Every row comes from one small tree of marks. The marks that hang from a mark follow it in brackets, in alphabetical order. Every link used is in the known rows. Which tree was each row made from?
Known rows:
kekoz(mobe): [-0.92 -5.14 -4.68 -7.01  4.98 -1.61  2.52 -0.44 -1.90 -0.15 -5.43  0.37
  3.96  0.80  2.74 -0.78 -0.51 -3.20  0.71 -2.11  6.88 -1.91]
vava(derodi mobe): [-4.48 -4.01 -1.02 -6.82  4.77 -2.07  1.34  0.85 -1.84  2.77 -5.50 -1.64
 -0.98  0.44  1.41  0.35 -1.15 -6.35  3.03  0.59  7.41  0.85]
kovi(derodi(vava(mobe))): [-3.17 -1.75 -1.72 -6.18  5.00 -0.98  0.90  2.32 -2.64  0.78 -5.32 -2.26
  0.86  0.62  1.78  1.30  3.88 -6.05  4.05  1.38  6.88  2.78]
derodi(kovi vava(mobe(daves))): [-2.91 -2.87 -1.37  2.32  4.40 -1.64 -0.32 -0.18 -3.28 -1.43 -0.21  0.46
  3.06 -3.34  1.21  1.47  1.07 -3.89  3.06  4.30  3.76  1.96]
kekoz(derodi(kovi vava) mobe): [-2.41 -5.25 -4.23 -0.93  6.22  2.46  1.11 -1.12 -5.43 -1.08 -0.09  0.53
  2.07 -0.13 -4.14  2.84  4.01 -2.71  3.62  3.81  7.04  2.20]
derodi(kovi vava(mobe)): [-5.49 -3.27 -1.33 -0.98  4.78 -0.20  0.70 -0.56 -5.29  0.33 -2.40 -0.76
  1.53 -3.60  0.90  1.23  2.87 -5.14  2.54  4.68  5.27  2.64]
vava(derodi(kovi) mobe(daves(rozip(moni rufem)))): [-2.79  1.61 -1.04  4.45  3.20 -4.65  0.35  5.83  1.70  4.61 -0.25  1.19
 -2.22 -2.64 -1.35  2.01  0.86 -0.80  1.97 -2.94  3.30 -3.59]
vava(derodi(kovi) mobe(daves(rozip))): [-2.42 -3.06  1.42  2.50  3.76 -4.08 -1.13  2.63  0.20  1.15 -0.98  0.54
 -2.08 -1.97 -0.92  2.25 -2.53 -5.78  2.70  0.32  2.63 -1.49]
mobe(daves): [ 0.43 -1.67 -2.30 -3.14  5.18 -4.09  1.49  0.01  2.21 -0.49 -4.35  2.03
  4.76  0.45  5.21 -1.60 -1.61 -2.73  0.93 -1.09  4.95 -2.00]
derodi(kovi vava(mobe(daves(rozip)))): [-2.58 -2.30  0.77  3.82  4.02 -1.84 -0.54  0.46 -1.96 -1.34  0.13  0.52
  0.22 -3.93  0.61  1.72 -0.06 -4.36  3.78  2.04  1.25 -0.40]
kovi(derodi(vava)): [-1.03 -0.16 -1.66 -6.44  6.18 -1.98  1.46  1.55 -0.89  0.18 -5.17 -0.32
  2.23  1.44  2.58 -0.61  5.06 -5.09  2.61  1.58  7.18  1.39]
mobe(daves(rozip(moni rufem)) vava(derodi(kovi))): [-1.13  2.51 -1.64  3.50  3.34 -4.23 -0.11  2.19  3.62  3.53  1.66  4.22
 -2.91 -1.82 -0.62 -0.38  3.19  1.87  0.76 -3.29  4.77 -5.02]
vonov(rufem(rozip(moni))): [-5.46  1.45 -1.46 -4.02  3.93 -5.94  4.18  4.00  2.93  2.22 -4.54  1.60
  4.48  0.73  2.93 -3.26  1.21  1.42  1.44 -5.46  8.72 -3.87]
kekoz(derodi(kovi) mobe(daves(rozip(moni rufem)) vava)): [ 0.42 -0.46 -5.69  4.19  3.04 -0.67  1.05  1.95  1.41  2.03  2.55  3.98
 -0.16 -0.30 -4.29  2.53  3.73  4.99  2.11 -5.32  5.10 -5.08]
kekoz(derodi(kovi) mobe(daves(rozip(rufem)) vava)): [ 0.92 -1.60 -4.40  6.15  3.18 -1.67  0.35 -0.05  0.49 -0.27  3.05  3.54
  0.60 -0.76 -4.72  4.02  0.59  3.87  2.12 -3.71  4.04 -5.21]
rozip(moni rufem): [-3.05  2.45 -4.18 -4.49  4.64 -3.32  4.06  3.23  1.42  4.72 -5.99  1.98
  2.99 -0.71  4.82 -2.51  3.55  1.05 -0.70 -4.07  7.19 -3.20]
rufem(rozip(moni)): [-2.86  0.58 -1.75 -6.49  4.30 -4.06  3.90  3.20  3.55  3.40 -6.11  1.12
  2.17 -0.92  4.54 -3.82  1.95 -1.50  1.47 -5.18  6.71 -2.69]
moni(rozip): [-4.02 -2.44 -1.75 -3.72  4.11 -2.53  1.86 -1.01  0.91  0.89 -4.91  1.61
  3.57 -1.02  0.70 -3.25  0.56 -4.68 -1.88 -2.34  6.94  0.35]
mobe(daves(rozip) vava(derodi(kovi))): [-0.09 -1.97  0.53  1.48  4.11 -3.64 -1.52 -0.86  2.22  0.34  0.83  3.48
 -2.44 -1.08 -0.33 -0.03 -0.26 -2.91  1.97  0.23  4.02 -3.15]
mobe(vava(derodi(kovi))): [-3.17 -3.12 -1.70 -3.18  4.96 -2.10 -0.52 -1.98 -1.39  2.04 -1.71  2.49
 -0.93 -1.15 -0.32 -0.66  2.55 -3.96  0.45  2.88  8.05 -0.15]

Write each row's tree:
[-3.33 -3.44 -1.44  3.44  4.86  0.42 -0.44  0.18 -3.49 -0.53  0.71  0.42
  1.44 -1.46 -2.51  3.84  1.74 -3.36  4.96  4.60  5.16  3.47]
kekoz(derodi(kovi vava(mobe(daves))))
[ 0.64 -1.72 -0.94 -2.38  3.65 -3.22  0.74 -2.12  3.39 -0.63 -2.47  3.47
  0.22  0.06  4.33 -2.01 -1.36 -1.11  1.81 -3.34  3.59 -4.97]
mobe(daves(rozip) vava)
[-2.41  0.25  0.17  5.99  3.19 -5.64 -0.54  3.95  0.93  2.19  0.53  0.37
 -1.06 -3.09 -1.37  3.27 -1.92 -2.23  2.07 -1.61  2.32 -3.33]
vava(derodi(kovi) mobe(daves(rozip(rufem))))
[ 0.54 -3.80 -4.49  0.45  3.49  1.26  0.05  0.64  0.74  0.94  0.77  4.20
 -0.66  0.54 -4.05  1.75  3.18  1.31  2.55 -3.45  5.27 -3.31]
kekoz(derodi(kovi) mobe(daves(rozip(moni)) vava))
[ 0.03 -0.33 -2.00 -4.07  3.05 -1.80  1.38 -0.12  4.15  1.51 -3.26  3.91
 -0.46  0.34  4.59 -3.45  1.70  0.27  1.42 -4.66  4.60 -4.72]
mobe(daves(rozip(moni)) vava)
[ 0.33 -0.77 -4.30  2.29  3.04 -2.87 -0.12  1.85  1.61  1.93  3.05  3.50
 -2.00 -1.44 -2.96  0.73  2.49  3.09  1.88 -4.45  5.19 -5.73]
kekoz(mobe(daves(rozip(moni rufem)) vava(derodi(kovi))))
[-0.43 -0.96 -1.80 -3.04  4.66 -2.28 -0.38  2.63 -0.45 -1.30 -3.00 -1.18
  2.38  0.89  2.37  1.68  1.96 -4.52  4.72  1.19  5.45  2.20]
kovi(derodi(vava(mobe(daves))))
[-2.57  0.94 -0.37  7.61  3.55 -3.58  0.46  1.74 -1.29 -0.13  1.73  0.54
  0.75 -4.86  0.25  2.85  0.62 -0.57  3.37  0.39  1.07 -2.44]
derodi(kovi vava(mobe(daves(rozip(rufem)))))
[-5.81 -3.68 -1.45  0.28  5.19  1.83  0.82  0.01 -5.55  1.21 -1.73 -0.68
  0.11 -1.78 -3.09  3.41  3.55 -4.51  4.29  5.15  6.48  4.27]
kekoz(derodi(kovi vava(mobe)))
[-0.38 -0.44  0.44 -1.36  4.17 -2.47 -0.04  3.38  0.73 -1.26 -2.70 -0.80
 -0.39  0.22  1.40  1.93  1.23 -4.98  5.53 -0.99  2.72 -0.26]
kovi(derodi(vava(mobe(daves(rozip)))))
[-2.55 -3.66 -0.89  0.97  4.35 -3.90 -1.07  1.99 -1.13  1.13 -1.19  0.38
  0.89 -1.55 -0.41  2.17 -1.51 -5.40  2.18  2.48  5.19  0.87]
vava(derodi(kovi) mobe(daves))
[-2.37  2.14 -1.82  1.13  3.39 -1.97  2.28  2.86  0.93  1.81 -0.71  0.61
 -0.81 -2.45  2.50  0.05  1.94  1.19  4.59 -3.39  2.89 -3.07]
derodi(vava(mobe(daves(rozip(moni rufem)))))
[-2.07 -2.74 -1.64 -2.17  4.64 -1.32  0.75 -0.98 -1.77 -1.61 -2.08 -0.55
  2.52 -1.08  3.97  0.12 -0.54 -3.50  4.59  1.96  4.55  1.24]
derodi(vava(mobe(daves)))
[ 0.55  1.72 -2.06  1.32  3.63 -4.88  1.37 -0.85  3.99  0.54 -0.91  3.32
  0.68 -1.12  3.69 -1.09 -0.90  2.41  1.28 -5.16  3.22 -6.66]
mobe(daves(rozip(rufem)) vava)
[ 0.98 -4.96 -3.36  2.59  3.94 -0.11 -0.40 -1.38  0.06 -1.44  1.49  3.21
  0.25  0.56 -4.15  2.79  0.31 -0.03  2.46 -1.95  4.34 -3.24]
kekoz(derodi(kovi) mobe(daves(rozip) vava))
[-1.79 -3.57 -1.00 -3.72  4.41 -3.49  0.04  1.09  0.52  0.80 -3.24 -0.53
  0.50  0.62  1.91  0.98 -3.03 -5.05  3.69  0.29  5.94  0.11]
vava(derodi mobe(daves))
[-3.07 -1.23 -0.21  1.94  3.67 -0.82  0.25  2.53 -1.09  1.22 -0.48  1.17
 -0.84 -3.35  0.80  0.52  3.01 -3.09  3.63  0.71  2.35 -0.42]
derodi(kovi vava(mobe(daves(rozip(moni)))))
[-1.62 -3.02  0.99 -2.21  3.94 -3.65 -0.12  1.81  1.77  0.92 -2.79 -0.32
 -2.22  0.11  1.35  1.13 -3.85 -5.37  4.14 -2.03  3.37 -2.24]
vava(derodi mobe(daves(rozip)))
[-0.38  1.14 -0.70  5.23  3.68 -5.62 -0.70  0.45  2.66  1.29  2.21  3.63
 -1.85 -2.24 -0.89  0.94  0.04  0.67  1.33 -1.63  3.72 -5.00]
mobe(daves(rozip(rufem)) vava(derodi(kovi)))
[-0.82  0.60 -0.74 -3.57  3.93 -1.22  0.33  5.39  1.63  1.39 -3.59 -0.41
 -1.30  0.58  1.72  0.46  4.31 -3.67  5.23 -2.33  3.81 -0.26]
kovi(derodi(vava(mobe(daves(rozip(moni))))))
[-1.65 -6.08 -4.37 -4.19  4.49 -0.79 -0.49 -2.18 -3.38  0.34 -0.31  1.51
 -0.26 -0.49 -2.60  0.79  1.62 -2.95  1.36  1.31  8.47 -0.63]
kekoz(mobe(vava(derodi(kovi))))
[-2.69 -1.88  0.46  0.80  3.47 -2.89 -0.50  4.77  0.95  3.62 -1.74  1.10
 -2.57 -1.75 -0.82  1.11  0.36 -4.43  2.64 -0.96  3.67 -1.66]
vava(derodi(kovi) mobe(daves(rozip(moni))))
